Each row was made from one walk, in order. Every step used is in the known rows, and no mark comes twice. Write each row's walk.
Known rows
vitemum, fulavis, tonaf: [ 0.96  0.38  1.48 -2.20 -2.80  0.37 -1.28 -1.66 -1.85  0.74  7.17  0.68
  0.31 -0.10  0.19 -3.59 -0.82 -0.96  0.02  0.11  0.24  1.84]
rokav, tivek: [ 0.15 -0.20 -0.53  0.01 -1.99 -1.93  0.63 -1.48  0.79 -0.16  0.01  0.61
  0.64  1.21 -0.03 -1.68 -0.02 -0.75 -0.45  0.26  0.03 -0.39]
gifin, nenas, tivek, rokav: [-1.68 -1.43  0.13  1.00  1.68 -1.70  1.21 -2.56  1.74 -0.40 -1.61  1.34
  0.53  1.32  2.74  1.97  1.17  0.63 -0.57  1.80 -0.58 -0.32]
tivek, rokav, gifin, nenas, fulavis: [ 1.28 -0.86 -0.33  1.27  4.72  0.07  1.11 -0.63  1.15  0.02 -2.88  3.23
  0.87 -0.56 -1.29  4.29  2.58  1.47  1.78  0.54  0.19 -2.30]
gifin, rokav, tivek, nenas, fulavis: [-0.47  0.91 -0.39  2.38 -1.96  0.29  0.33  1.31  1.35 -0.53 -4.27 -0.23
  0.09  0.42  0.62 -0.48 -0.08 -1.72 -0.08 -1.82 -0.27  0.52]
tonaf, fulavis: [ 0.07  0.69  0.13 -1.98 -1.03 -0.38 -0.28 -1.69 -1.55  0.43  4.23 -1.20
  0.26 -0.03 -0.14  0.24  2.05  0.55 -0.41  0.12  0.89 -0.88]
vitemum, fulavis, tonaf, gifin, nenas, tivek, rokav: [-1.34 -1.54  1.09 -0.48  1.06  1.72 -0.04 -0.93 -0.92  0.30  2.85  0.61
  0.13 -0.50  2.80 -1.05 -1.75  0.37 -1.97  0.75 -0.36  3.60]
nenas, fulavis, tonaf: [ 2.32  1.43  0.77 -1.34 -1.26  1.67 -0.94 -0.94 -1.00 -0.80  3.72  1.33
  0.13 -0.70 -1.38 -3.29 -0.32  0.01  2.60 -1.38  0.21 -1.31]
rokav, gifin, nenas: [ 0.98 -1.64 -0.28  0.62  3.46 -0.49  0.53 -1.10 -0.46  1.02 -0.60  3.03
  0.71 -0.80 -0.76  4.01  1.16  1.65  1.64  2.78 -0.10 -1.17]
fulavis, tonaf, gifin: [ 0.10  0.16 -0.11 -2.47 -1.11  0.66 -0.90  0.23 -1.45 -0.01  4.16 -0.91
 -0.41 -0.72 -1.49 -2.79 -1.98  0.73  0.61  0.36  0.34 -0.83]
gifin, rokav, tivek, nenas, fulavis, vitemum: [ 0.54  1.11  0.26  1.72 -1.62 -0.40  0.18  2.22  0.36 -0.97 -4.13 -3.09
 -0.78  1.52  0.95 -0.66  1.62 -1.87 -0.91 -2.61 -0.06  1.40]
vitemum, fulavis, tonaf, gifin: [ 1.14  0.30  0.93 -2.89 -2.29  1.51 -1.36 -0.37 -2.58  0.61  6.87 -0.78
 -0.18 -1.15 -0.70 -2.77 -1.66 -0.30 -0.35 -0.21  0.47  2.42]
rokav, tivek, nenas, fulavis, vitemum: [ 2.89  1.93  0.40  1.58 -1.62 -0.07 -0.03  1.60 -0.14 -1.08 -0.80 -1.87
  0.01  0.56  0.34  0.74  3.16 -1.58 -0.50 -2.18  0.04  2.17]
tivek, nenas, gifin, rokav: [-1.88  1.22 -0.88 -0.20 -1.13 -2.51 -0.66  0.94  2.08  1.02 -2.78 -1.98
 -0.67 -0.39 -0.15  3.21 -0.35 -0.30 -1.16  0.35 -0.66 -0.95]
rokav, tivek, nenas, gifin: [-0.37  1.41 -1.25  1.17 -1.80 -2.02 -0.17  0.96  2.39  1.00 -2.38 -0.39
  0.60 -0.54 -0.23  2.98 -0.26 -0.63 -2.01  0.47 -0.70  0.72]
tivek, rokav, gifin, nenas, fulavis, vitemum: [ 2.25 -0.78  0.39  0.52  5.14 -0.73  0.99  0.04 -0.11 -0.51 -2.92  0.61
 -0.02  0.68 -1.06  4.10  4.28  1.28  0.83 -0.10  0.36 -1.31]
tivek, nenas, fulavis: [ 2.66  2.24  0.24  0.62 -1.83  0.66 -0.54  0.44  0.37 -0.51  1.69  0.14
  0.40 -1.79 -1.09  2.66  2.57 -0.62  1.64 -0.99  0.00 -0.18]
gifin, rokav, tivek, nenas: [-2.64 -0.27 -0.73  2.06 -2.43 -1.67  0.54  0.92  1.75  0.41 -3.48 -1.25
  0.11  1.97  1.29 -0.92 -0.76 -1.47 -1.66  0.08 -0.27  0.28]
vitemum, fulavis: [ 1.81  0.75  1.03 -1.93 -2.96 -1.14 -0.58 -2.49 -0.98  0.51  5.31  0.21
  0.20 -0.18  0.16 -0.05  1.45 -1.22 -0.27  0.29  0.31  1.57]
tivek, rokav, gifin: [-1.74 -1.50 -0.57 -0.60  2.06 -2.80  0.91 -0.89  2.20  0.47  0.09  0.79
  0.39  2.24 -1.96  2.08  2.89  1.29 -0.42  1.95  0.59 -2.47]

Which walk is each row?
[-0.35  1.18  0.07 -0.02 -0.56  2.87 -1.18  2.95 -0.80 -0.33  0.13 -1.95
 -0.91 -1.39 -0.82 -1.81 -2.15 -0.18  1.01 -1.78  0.00  0.16] : tivek, nenas, fulavis, tonaf, gifin, rokav
[-2.47 -0.90  0.25 -0.62 -0.80 -2.65  0.70 -2.41  2.73 -0.89  0.69 -0.25
 -0.15  2.48  1.30  0.10  2.31  0.31 -1.29  1.01 -0.13 -0.69] : nenas, tivek, rokav
[-2.13 -0.99 -1.14 -0.54 -1.64 -1.12  0.67  0.45  0.35 -0.36 -3.99 -1.98
 -0.92  1.14 -0.01 -2.12 -2.79 -0.72 -1.36 -0.42  0.21 -0.54] : tonaf, gifin, rokav, tivek
[-0.91 -1.86 -0.60  0.96  4.33 -1.90  1.33 -1.13  1.24  0.95 -1.90  2.31
  0.89  0.83 -0.57  3.83  1.82  1.67  0.19  2.60  0.13 -2.12] : tivek, rokav, gifin, nenas
[ 5.07  1.22  0.44 -0.98  1.91  1.33 -0.10  0.42 -3.24 -1.19 -0.69 -1.80
 -0.97 -2.67 -0.41  3.34  1.34  0.32  1.70 -1.68  0.17  0.10] : tonaf, gifin, nenas, fulavis, vitemum
[ 1.04 -0.24 -0.15 -0.84  1.18  1.59 -0.38  0.08 -2.52  0.39  1.95  0.59
  0.17 -2.05 -0.06 -0.85 -3.27  0.99  1.19  1.11 -0.10 -0.52] : fulavis, tonaf, gifin, nenas
[-2.32 -0.53  0.21  0.58 -2.64  1.90 -0.70  2.56 -0.97  1.24  0.93 -1.95
 -0.23  0.28  1.54 -4.05 -3.74 -1.72 -2.76 -0.82 -0.10  4.10] : vitemum, fulavis, tonaf, gifin, rokav, tivek, nenas
[ 1.00  0.86  0.76 -2.69 -0.61 -1.30 -0.41 -1.08 -2.70 -0.07  4.16 -3.81
 -0.70  1.24  0.23  0.28  3.80  0.43 -1.16 -0.61  1.08  0.23] : tonaf, fulavis, vitemum
[-3.26 -2.49  0.06  0.15  2.34 -2.03  0.92 -1.23  3.02 -0.09 -0.48  1.12
 -0.08  3.01 -0.27  2.18  3.22  1.46 -1.21  2.17  0.05 -0.55] : nenas, tivek, rokav, gifin
[ 3.13  1.01  0.69  0.13  0.96  2.56 -0.50 -0.95 -1.99 -0.25  1.70  2.91
  0.80 -2.37  0.07 -1.74 -1.46  0.24  3.22 -0.66 -0.27 -1.15] : gifin, nenas, fulavis, tonaf
[-2.22 -0.83 -0.62  0.30 -2.03 -2.18  0.85 -1.00  1.22 -0.24 -3.37 -0.39
 -0.28  2.20  0.64 -2.86 -1.61 -1.16 -0.91 -0.08 -0.01 -1.06] : gifin, rokav, tivek
[-1.33  0.73  0.12  2.27 -1.67  2.05 -0.35  2.20  0.65 -0.23 -2.27  0.54
  0.10  0.91  0.67 -4.61 -2.21 -1.50  0.24 -2.01 -0.35  0.55] : gifin, rokav, tivek, nenas, fulavis, tonaf
[-0.31  0.53 -0.62  1.90 -2.29 -1.32  0.31  0.33  1.25  0.36 -0.02  0.12
  0.90  0.64  0.56  0.53  0.87 -1.11 -1.18  0.52 -0.18  0.91] : rokav, tivek, nenas
[-2.16 -1.58  0.03  0.09  2.35  0.84  0.41 -0.42  0.22 -0.32  0.14  0.32
 -0.12 -0.01  1.79 -0.93 -2.15  1.53 -0.78  1.32 -0.43  0.36] : fulavis, tonaf, gifin, nenas, tivek, rokav
[-0.02  0.65  0.18 -1.84 -0.31  2.48 -0.92  1.14 -1.43 -0.90 -0.11 -1.23
 -1.41 -0.90 -1.50 -3.65 -3.03  0.00  1.82 -2.08  0.32 -1.17] : nenas, fulavis, tonaf, gifin, rokav
[-2.32 -0.03 -1.27 -0.38 -1.10 -2.97  0.25 -0.29  2.22  0.51 -5.77 -0.67
 -0.63  1.11 -0.19 -0.93 -2.54 -0.70 -1.80 -0.29 -0.46 -1.15] : nenas, gifin, rokav, tivek
[-0.38 -1.24  0.43 -0.17  1.19  2.25 -0.35 -0.45 -1.63 -0.17  1.77  0.90
 -0.25 -1.51  1.85 -0.64 -2.86  1.37  0.45  1.45 -0.70  1.46] : fulavis, tonaf, gifin, nenas, tivek
[-2.48 -0.40 -1.23  1.30 -1.81 -0.51  0.37  2.40  0.84  0.27 -4.06 -2.54
 -0.45  0.55  0.70 -0.09 -1.87 -0.89 -2.06 -0.08 -0.08  1.00] : tonaf, gifin, rokav, tivek, nenas
[ 3.24 -0.44  0.14  0.99  3.58  1.39  0.40 -0.76 -0.58  0.21 -1.51  3.87
  0.60 -2.36 -1.45  4.04  1.80  1.22  3.02  0.70 -0.05 -1.30] : rokav, gifin, nenas, fulavis
[ 0.61 -1.12  0.16  0.94  5.33  1.66  0.46  0.19  0.35  0.37 -1.09  3.82
  0.87 -0.49 -1.08  0.14  0.55  1.51  1.93  0.54  0.09 -2.07] : tivek, rokav, gifin, nenas, fulavis, tonaf
[ 2.14  2.07  0.12 -0.26 -0.88  3.28 -1.41  2.67 -1.30 -0.38  3.00 -0.78
 -0.19 -2.56 -1.75 -0.12 -0.61  0.23  1.52 -1.39  0.06  0.77] : tivek, nenas, fulavis, tonaf, gifin
